Each row was made from one small tree. The marks that hang from a mark follow it in brackets, in alphabetical order. Every link used is in the known rows. Write each row's tree.
Known rows
gami(nuloda(bazoke(petadav))): [ 19.0  -3.9  15.3  -4.3  -4.7 -11.1   4.3  -5.8   9.6   3.6   1.1   6.1
 -28.1  -0.4   4.3   0.6 -10.3   6.8  -4.1 -13.8   7.6  -1.1  -3.2  -4.4
  -5.3  -8.5  -2.1  -0.9]
nutogi(kugus(bazoke(kebidi petadav)) nuloda tamo): [  7.9   9.8 -19.9 -12.3 -11.0  39.3 -11.9  29.0  33.2  -6.0   2.9   5.4
 -22.1   8.9  58.4   8.3  -2.5  12.1  -4.3  -2.0 -36.4   4.3  -1.7   9.7
  10.4   8.9  -2.2 -11.0]
nuloda(bazoke(petadav(nutogi(kugus)) tela(diged)) kotu): [ -3.0  -7.4  13.4   7.4   7.9  22.7   2.5  -4.9 -11.7 -30.9   3.0   8.3
  13.1  -1.3 -18.0  12.1  -8.2   5.3 -12.7  14.6  23.2  -1.4   4.4   0.3
 -15.6 -29.7 -11.2 -11.5]
nutogi(tamo(mobez petadav)): [ -7.1   7.3   2.2  -9.5 -19.2 -35.0   2.0   3.4 -22.4  16.1  -2.0  -1.9
 -11.5  -1.2 -19.9 -16.2  -1.3 -11.7  -4.8  -3.6 -24.2  -2.3  11.8   2.4
  11.4  14.7  -4.6   4.6]
bazoke(tela): [ -6.3   2.3   8.8  -1.2   9.2 -31.0  -4.5  -7.1  -0.7 -16.8  -5.0  -2.3
 -14.7   0.1  -9.5  -0.8  -0.9   1.9   5.0  -7.3   2.8   1.3  -5.8  -4.5
  13.2  -4.8  12.1   0.6]
kugus(bazoke(kebidi nuloda petadav(nutogi(tamo(mobez))))): [  4.6   5.5 -21.8   5.0 -17.3  38.4  12.4   9.2  13.5  18.3  10.7  -6.1
  11.2   0.0  43.1  14.8  15.6   5.7  13.6   4.3  -7.2   5.3 -10.8  10.2
  -5.4  20.5  -3.6  -2.2]
nuloda(bazoke(kebidi petadav(tamo(mobez)) tela)): [  0.5  -7.3   2.9  12.9   6.4  41.9   0.5   4.7   0.9  14.7   7.7  -5.0
  32.4   0.8   1.9   3.5 -13.5  -2.3   7.3   6.6   5.8   5.2  -6.1   3.5
 -14.8 -12.3 -11.3   5.0]
tamo(mobez petadav): [ -0.8   5.3  -2.3  -1.1 -13.6 -48.4   9.0  -3.2 -24.5  25.6  -4.2  -3.2
   0.5  -4.2 -38.9 -13.0   6.9 -14.9  -1.2  -9.9 -13.1  -2.0  11.4   2.3
   7.8  16.8  -6.1  10.5]
nutogi(kugus(bazoke(kebidi nuloda)) tamo(mobez petadav)): [  6.2  -2.2 -25.5  -3.9 -25.5  19.1  -1.8  26.7   8.3  10.8   6.2  -7.0
   1.4   3.1  26.0  -3.4   5.2   0.1   4.4  -3.0 -44.7   1.2   4.2  11.4
   3.0  23.7 -14.4   9.0]
femarod(kebidi): [ -2.8   0.8  23.2 -10.8  10.2 -41.1  16.4 -12.0  -1.6   1.3  -5.8  -3.9
 -21.5  -4.7  -8.1   8.1  -4.3  -5.6 -10.7 -17.3  15.3  -1.2   6.4  -3.2
  26.1   2.2  18.1   1.4]
femarod(kebidi tela): [-10.6   1.8  34.9 -11.4   9.0 -37.8  31.2 -21.8   7.8 -11.9 -11.9  -4.2
 -18.6  -6.0  -7.3   5.3   3.7 -12.7  -9.8 -15.2  14.4  -1.7   6.8 -15.7
  23.9  -7.0  17.2  -8.1]
bazoke(nuloda(kotu) petadav(tamo(mobez)) tela): [  5.1 -16.0  -3.7  10.2  -3.0  20.1  -3.2   5.5  -1.1  -2.4   2.6  -1.1
  41.4  -1.3   4.0   2.9   0.9 -10.5  21.6   5.0  15.1   8.4   0.4   1.8
 -16.0 -10.9 -13.2  -1.2]
nuloda(bazoke(tela(diged)) kotu): [ -6.1  -6.0  26.0   4.6  10.5  -6.5 -14.8 -15.4 -16.1  -7.4  -4.0   0.0
  -3.1  -5.1 -23.5  -1.2 -18.6  11.3 -11.0  -0.2  12.5  -5.8   6.2   1.6
 -15.4 -22.6   2.0   0.6]
bazoke(kebidi nuloda petadav(nutogi tamo(mobez))): [  5.2  -3.7 -20.7   7.3   6.4  19.5  20.0   8.6   0.7  15.9   5.3  -6.4
  43.7  -0.8  33.2  17.6  12.3 -12.3  18.7  12.2  14.2   8.5  -9.8  10.1
  -3.1   2.9  -7.0   5.5]
gami(nuloda(bazoke(kebidi petadav) kotu)): [ 26.9  -5.4  17.8  -2.1  -2.4  10.3  10.5 -10.7  15.4  22.5   1.3   3.7
 -21.3  -4.2  14.7   5.9 -13.6   4.9  -9.1  -3.3   5.1   0.0  -3.9   5.0
 -16.0  -3.3 -11.0  10.0]
tamo(bazoke(nuloda)): [ -0.9  -4.2 -10.7   3.3   4.1 -15.0  -9.2  -3.3 -13.8  -3.5  -4.1  -4.3
  -0.5   0.7  -5.4 -13.8   5.1   5.4  11.5 -12.3   6.0  -7.5   1.5 -12.7
   8.2  11.8  19.6   6.9]
nutogi(kugus nuloda(kotu) tamo(bazoke(tela) petadav)): [-14.6   8.8  -8.7 -11.9  -9.9   8.0 -25.8  18.6  -3.8  -9.4  -2.0  11.5
  -0.8   6.9 -25.9 -25.4  -3.3 -13.2 -11.8   8.9 -29.4  -3.5  15.9  -5.6
   2.5   4.1 -12.5  -7.6]
petadav(nutogi(tamo(bazoke(tela)))): [-26.9  13.6   2.2  -4.7   5.2 -12.6  -5.4  -4.1 -13.6 -13.4   2.0   2.8
  -6.8   1.7 -26.7 -12.0   7.2  -4.3  -0.9   9.1   4.5  -2.7  -4.0  -4.8
  15.4   1.9  12.9  -8.2]
kugus(bazoke): [  1.2   3.4  -4.0  -3.7  -0.3 -31.4 -10.6  -4.6   9.9   9.8  -1.7  -2.4
 -29.8  -1.2 -19.1   0.6  13.3  24.3   0.3 -20.2  -6.4  -3.6  -2.1  12.5
  10.1   9.4  19.6   1.3]
nutogi(nuloda(bazoke)): [ -6.8  12.0   2.3 -10.3   1.9 -19.9 -18.6  -0.9   2.0  14.6  -9.6   5.4
 -17.0   0.5  -5.6  -1.7  -5.9  12.1 -15.0 -14.3  -6.3  -6.4   5.3   4.5
   9.2  -6.1  10.9  -1.6]
tamo(petadav(nutogi)): [ -9.2   8.8  -7.4  -6.3   2.3 -58.9  12.6  -8.3 -16.1   7.9  -2.6   1.3
  -4.4  -1.2 -45.5  -2.9  25.1  -5.8  -8.3   1.7   8.0  -2.6   3.3   3.6
  11.3   5.7   8.1   2.1]
kugus(bazoke(kebidi petadav tela(diged))): [  8.4  -1.4  -1.4  14.1   7.4  32.5   1.0  -1.6   8.8  -8.5   8.3  -9.2
   1.4   0.7  36.5  13.5  -3.5   9.6  16.9   1.7   1.9   7.6 -12.2   0.3
 -17.6   0.1   2.0  -6.9]
pemez(mobez): [  2.0 -13.7   5.4  -3.5   2.1 -66.8  -2.3  -6.3 -20.8  10.5  -5.3  -4.8
 -17.6  -1.8   3.8  -2.5   3.2  16.7  -6.1  -6.3   6.7  -6.9   3.6  13.4
  26.8   8.1  14.0   2.3]
gami(nuloda(bazoke(petadav tela))): [ 13.1  -3.3  17.9  -0.2  -3.5   3.5   1.2  -5.3  12.1  -6.4   3.8   5.7
 -18.8   1.2   3.7   0.8 -13.3   1.5   2.6  -6.8   8.3   2.6  -8.0  -8.9
 -10.5 -13.6  -7.5  -5.8]
tamo(bazoke(kebidi) petadav(nutogi)): [-11.0  10.5 -15.6   3.8   8.3 -19.1  13.6  -8.7 -20.1  23.5   3.4  -3.6
  12.6  -0.1 -40.2 -13.3  19.4 -11.4  -3.0  12.0   4.3  -4.7  -0.4  -2.7
   2.3  21.1   6.2  11.1]
nuloda(bazoke(petadav(tamo) tela(diged(kebidi))) kotu): [  2.4 -23.9  13.2   7.9  13.7  22.9  -7.6 -11.9  -3.3 -12.7   0.2   0.1
  25.0  -3.0 -17.0   3.1 -23.6   6.7  -3.8  12.0  22.6   0.1   3.8   3.8
 -29.0 -38.5   2.3  -1.3]

Write each row's tree
[ -8.1   9.8 -20.4   6.1  -5.9  -6.6  18.8   6.5 -25.1  25.5   3.5  -1.5
  25.6  -1.8 -45.2 -14.9  13.7 -26.8  -3.6  10.9 -15.9  -3.3   5.9   1.9
   9.8  27.2 -16.1  14.6] : tamo(bazoke(kebidi) mobez petadav(nutogi(kugus)))
[ -0.9  -5.6 -18.6   4.2  -2.4 -20.7  -4.8  -2.0 -21.7   6.2  -1.0  -4.6
  10.6   2.3 -26.8 -21.4  14.2  -3.6   9.5  -4.7   3.9  -7.5   7.8 -16.2
  -3.1  16.7  10.7   7.9] : tamo(bazoke(nuloda) petadav)
[  6.5  -7.4  -0.2   4.6   9.0   7.1   0.6  -4.5  10.5  -1.1  -4.1  -9.9
   9.8  -2.8  37.8  10.2  -1.6   1.2  10.0   5.1   2.1   3.6 -10.5  -0.1
  -3.7   3.3   3.2  13.9] : bazoke(kebidi nuloda(kotu) tela)
[-19.8  19.4 -17.6  -4.8   0.3 -34.0  -4.1  -2.5 -19.4  20.3  -2.2   6.6
   8.8   1.6 -56.7 -19.3  23.2 -14.1  -7.4   4.3   0.3  -6.2   7.9  -4.1
   5.3  14.4   5.2  -4.2] : tamo(bazoke petadav(nutogi(nuloda)))
[  4.0  -3.8  -7.0   5.3  11.3   7.9   1.7   0.4  10.6  -8.1  -2.6 -12.5
   8.2   0.8  51.3  10.9  -1.6  -0.2  18.3   0.8  -1.6   5.0 -15.8  -5.7
   3.4   4.2   8.6  10.1] : bazoke(kebidi nuloda tela)
[ 10.9   1.1  18.5   1.9   0.9  18.7  14.9 -11.8  17.2  13.1   6.1   5.7
  -3.2  -3.6   3.2  10.7  -6.4  -3.3  -6.6  11.0  14.0   4.2 -12.5   4.2
 -18.8  -9.3 -16.7   2.1] : gami(nuloda(bazoke(kebidi petadav(nutogi) tela) kotu))
[  1.4  12.7 -16.0 -11.5 -28.1  25.2 -13.5  29.7  17.5  -0.2   1.2   9.7
 -15.5   5.2  24.6  -1.3  -3.3   1.6  -3.6  -9.6 -40.0   2.6   7.8  11.7
  11.9  11.1 -13.9 -15.7] : nutogi(kugus(bazoke(petadav)) nuloda tamo(mobez))
[ -1.9  -1.1 -11.7   8.2  11.9  30.3  17.1  16.4   6.6  -7.3   8.1  -0.3
  39.4   2.2   8.1  14.4   3.9 -22.3  11.5  19.3   3.7  12.5 -11.6  10.4
   5.4  -8.4 -19.0  -0.8] : bazoke(kebidi petadav(nutogi(kugus) tamo(mobez)) tela)
[ -0.8  -5.1   8.9   7.2   1.4  18.0  -2.8  -4.3   0.4 -16.5   3.1   2.2
   0.9   2.8  -9.4   2.8  -6.5  10.6  -0.4  -1.9  16.3  -0.4  -2.3 -11.1
  -6.6 -15.0   3.9  -6.0] : nuloda(bazoke(petadav tela))
[-14.0  16.6  -3.8 -23.5  -2.0 -24.4  -7.6  11.9   6.9  -8.6  -8.4  13.8
 -20.7   0.9  -0.7   3.5   6.2  -1.6 -23.6   6.2 -14.1  -2.4   6.5  15.9
  25.7  -4.7  -0.2  -9.1] : petadav(nutogi(kugus nuloda(kotu) tamo))
[ -7.5  14.0 -11.8 -18.7 -22.9 -17.6  -9.7  27.3  -5.9   5.5  -6.2   7.9
  -9.9   3.9   0.7 -13.8  -5.9 -18.2 -12.5  -3.9 -45.9  -0.5  16.8   5.7
  19.3  10.8 -17.0  -4.3] : nutogi(kugus nuloda tamo(mobez petadav))
[  5.0   2.7  15.2  -0.9  -1.3   0.3   8.3  -7.1  12.0  -5.7   5.5   8.7
 -11.6  -0.1  -8.1   5.9  -2.0  -3.0  -0.3   0.5  16.5   3.1 -11.6  -4.0
  -8.0 -14.9  -7.9  -9.3] : gami(nuloda(bazoke(petadav(nutogi) tela)))
[  6.1  -4.4  -9.3   7.4   1.2  17.5  -9.7  -2.7  24.7  10.1   2.6 -10.2
   3.1  -1.7  23.2  11.2   9.7  18.5  11.4  -2.8  -6.1   3.2 -12.7  10.4
 -11.6  10.3   5.6   8.8] : kugus(bazoke(kebidi nuloda(kotu) tela))
[  5.2  -3.8   5.5  10.9   6.5  37.0   4.9  -3.9   5.5  -4.3   5.1  -4.1
   6.0   2.5  20.1   9.1 -11.1   8.3   1.9   5.0  10.9   2.3  -8.9  -8.1
  -9.9  -8.8   0.5   2.5] : nuloda(bazoke(kebidi petadav tela))
[ 10.1  -9.4  11.4   2.2  -2.2   3.5  -0.2 -13.1  -4.3   6.3  -1.5   5.7
  -8.1  -2.7 -22.8   2.0  -2.9  18.8 -16.8  -3.8  20.2  -6.4   9.2   1.4
  -9.6  -9.4   3.6   3.3] : nuloda(bazoke(petadav) kotu)
[ -0.1   2.7 -13.0   4.8   5.2 -12.7   3.7  -6.4 -18.5  22.4   0.7  -7.0
   3.4   0.7 -28.1 -19.7   7.7  -6.1   1.2   1.9  -6.4  -5.2   3.9  -8.8
   0.0  23.0   7.1  15.7] : tamo(bazoke(kebidi) petadav)
[  3.0  -4.4  11.5   9.2  10.6   1.3   4.4  -6.2 -14.2 -36.6   0.2  -2.3
   1.2   0.6  20.8   7.2 -11.7  -5.1  14.5   2.1  16.9   5.5  -2.8 -15.4
  -7.4 -16.4   4.2 -13.2] : bazoke(petadav tela(diged))
[-11.9  -1.2  42.5  -7.5  15.9 -36.1  29.8 -23.4  -8.0 -22.3 -12.8  -7.0
 -14.1  -7.6   4.6   8.0  -9.1 -16.3  -6.3 -12.0  16.5  -1.7   9.5 -17.4
  12.8 -17.8  14.6 -12.9] : femarod(kebidi tela(diged))
[ -3.5  -6.9  -1.5   4.2  -7.7  33.8 -11.2   2.2  -7.4 -20.1   4.1   1.1
   6.3   4.1  14.2 -13.3  -5.1   0.8  11.4   7.6   7.6  -0.7   2.2 -18.5
  -8.6   3.0   4.2  -6.7] : nutogi(tamo(bazoke(nuloda(kotu) petadav tela)))
[ 14.8  -9.9  -5.9  16.9   1.2  46.4  -1.1  -1.5  12.3  -6.5   7.6  -9.9
  16.9  -1.1  49.5  17.6  -0.8  11.8  20.5   5.3   6.5   7.0  -9.6   1.5
 -30.1  -0.1  -1.8  -2.9] : kugus(bazoke(kebidi nuloda(kotu) petadav tela(diged)))
[ 15.6  -9.3 -13.2  11.0   2.8  33.2   6.3  -5.5  -4.6   8.7   1.6  -4.8
  15.3  -0.2  23.9  -2.8   2.5   1.8  10.0   4.8  15.0  -2.3  -1.1 -11.9
 -10.3  15.6   5.1  11.7] : tamo(bazoke(kebidi nuloda(kotu) petadav))
[  1.0  10.4 -17.0 -13.1  -3.4 -17.7 -21.4  18.2  23.9  -3.9  -6.7   6.9
 -25.4   4.1   1.9   2.8   8.1  15.5  -8.8 -19.5 -27.8  -1.5   3.1  15.4
  19.5   4.7   6.3  -6.6] : nutogi(kugus(bazoke) nuloda)
[-18.2  16.5  10.8  -1.1  14.7   2.4  -5.2  -8.4  -3.7  11.5  -4.4   2.6
  11.7  -4.2  -2.2  11.4  -5.6  -1.9 -14.6  14.5   6.5  -1.0  -2.8  11.0
  -9.0 -14.9  -3.7  -5.2] : petadav(nutogi(nuloda(bazoke(kebidi tela(diged)) kotu)))
[  7.8  -9.6  -6.6   8.0  -0.3  13.6   3.9   1.9   5.5 -31.7   1.4  -2.7
  10.9   3.8  36.1   9.3   4.2   0.5  21.0  -0.3  18.1   6.1  -8.0 -17.8
  -3.2  -5.4   5.6  -7.4] : bazoke(nuloda petadav tela)
[ -6.7  -4.6  19.0   1.1   4.6  -9.3 -13.1 -13.8  -2.7   2.5  -3.7   2.6
  -6.5  -3.2 -36.8  -2.9  -7.9  15.8 -14.0  -2.9  10.0  -5.4   3.6   3.3
  -6.2 -14.4   3.2   5.1] : nuloda(bazoke(tela) kotu)
[  3.6  -0.6 -26.7  -1.6  -4.2 -10.0   8.8   5.7   9.6  10.6   2.7  -1.3
  10.4  -0.3 -13.7   8.5  29.7   5.6  -6.6   7.7  -7.0  -1.1   0.2  16.2
  -1.6  12.7  -4.6   9.0] : tamo(petadav(nutogi(kugus(bazoke(kebidi nuloda(kotu))))))
[ 12.7 -11.3  21.5  -0.6   2.5   5.3  -7.6  -5.8  13.8   7.2   4.1   8.7
  -3.7  -1.1 -19.2  -2.0 -11.9   2.0  -0.7  -0.9  13.7   3.0  -3.2   6.2
 -22.2 -24.6 -14.2  -3.0] : gami(nuloda(bazoke(petadav(tamo) tela) kotu))
[-10.2   9.9  -4.6  -9.9   0.8  33.7 -22.6  18.3  11.5  -9.5  -3.6   6.4
  -5.1   5.0  19.8 -13.0 -15.7  -7.4  -8.2   9.6 -31.7  -1.1   3.8  -0.1
  10.2   5.5  -7.6  -1.3] : nutogi(kugus nuloda(kotu) tamo(bazoke(kebidi tela)))
[ -1.6   1.8   1.0 -13.0 -13.1 -20.4  -3.1  17.7  -6.8 -14.2  -5.4   2.1
 -24.8   0.1   7.0  -6.6 -12.9  -5.1  -7.9  -8.9 -30.2  -2.4   9.1   6.4
  29.9   5.0  -4.0   2.8] : nutogi(kugus tamo(mobez))
[  4.6 -10.7  -6.4  13.2  -0.5  28.0  -4.7  -5.8  -6.6 -15.9   2.6   0.5
  21.0   1.4  -4.7  -9.2   3.4  -1.2  16.1   4.1  21.7  -1.0   0.7 -20.5
 -13.3   2.6   2.6  -2.0] : tamo(bazoke(nuloda(kotu) petadav tela))
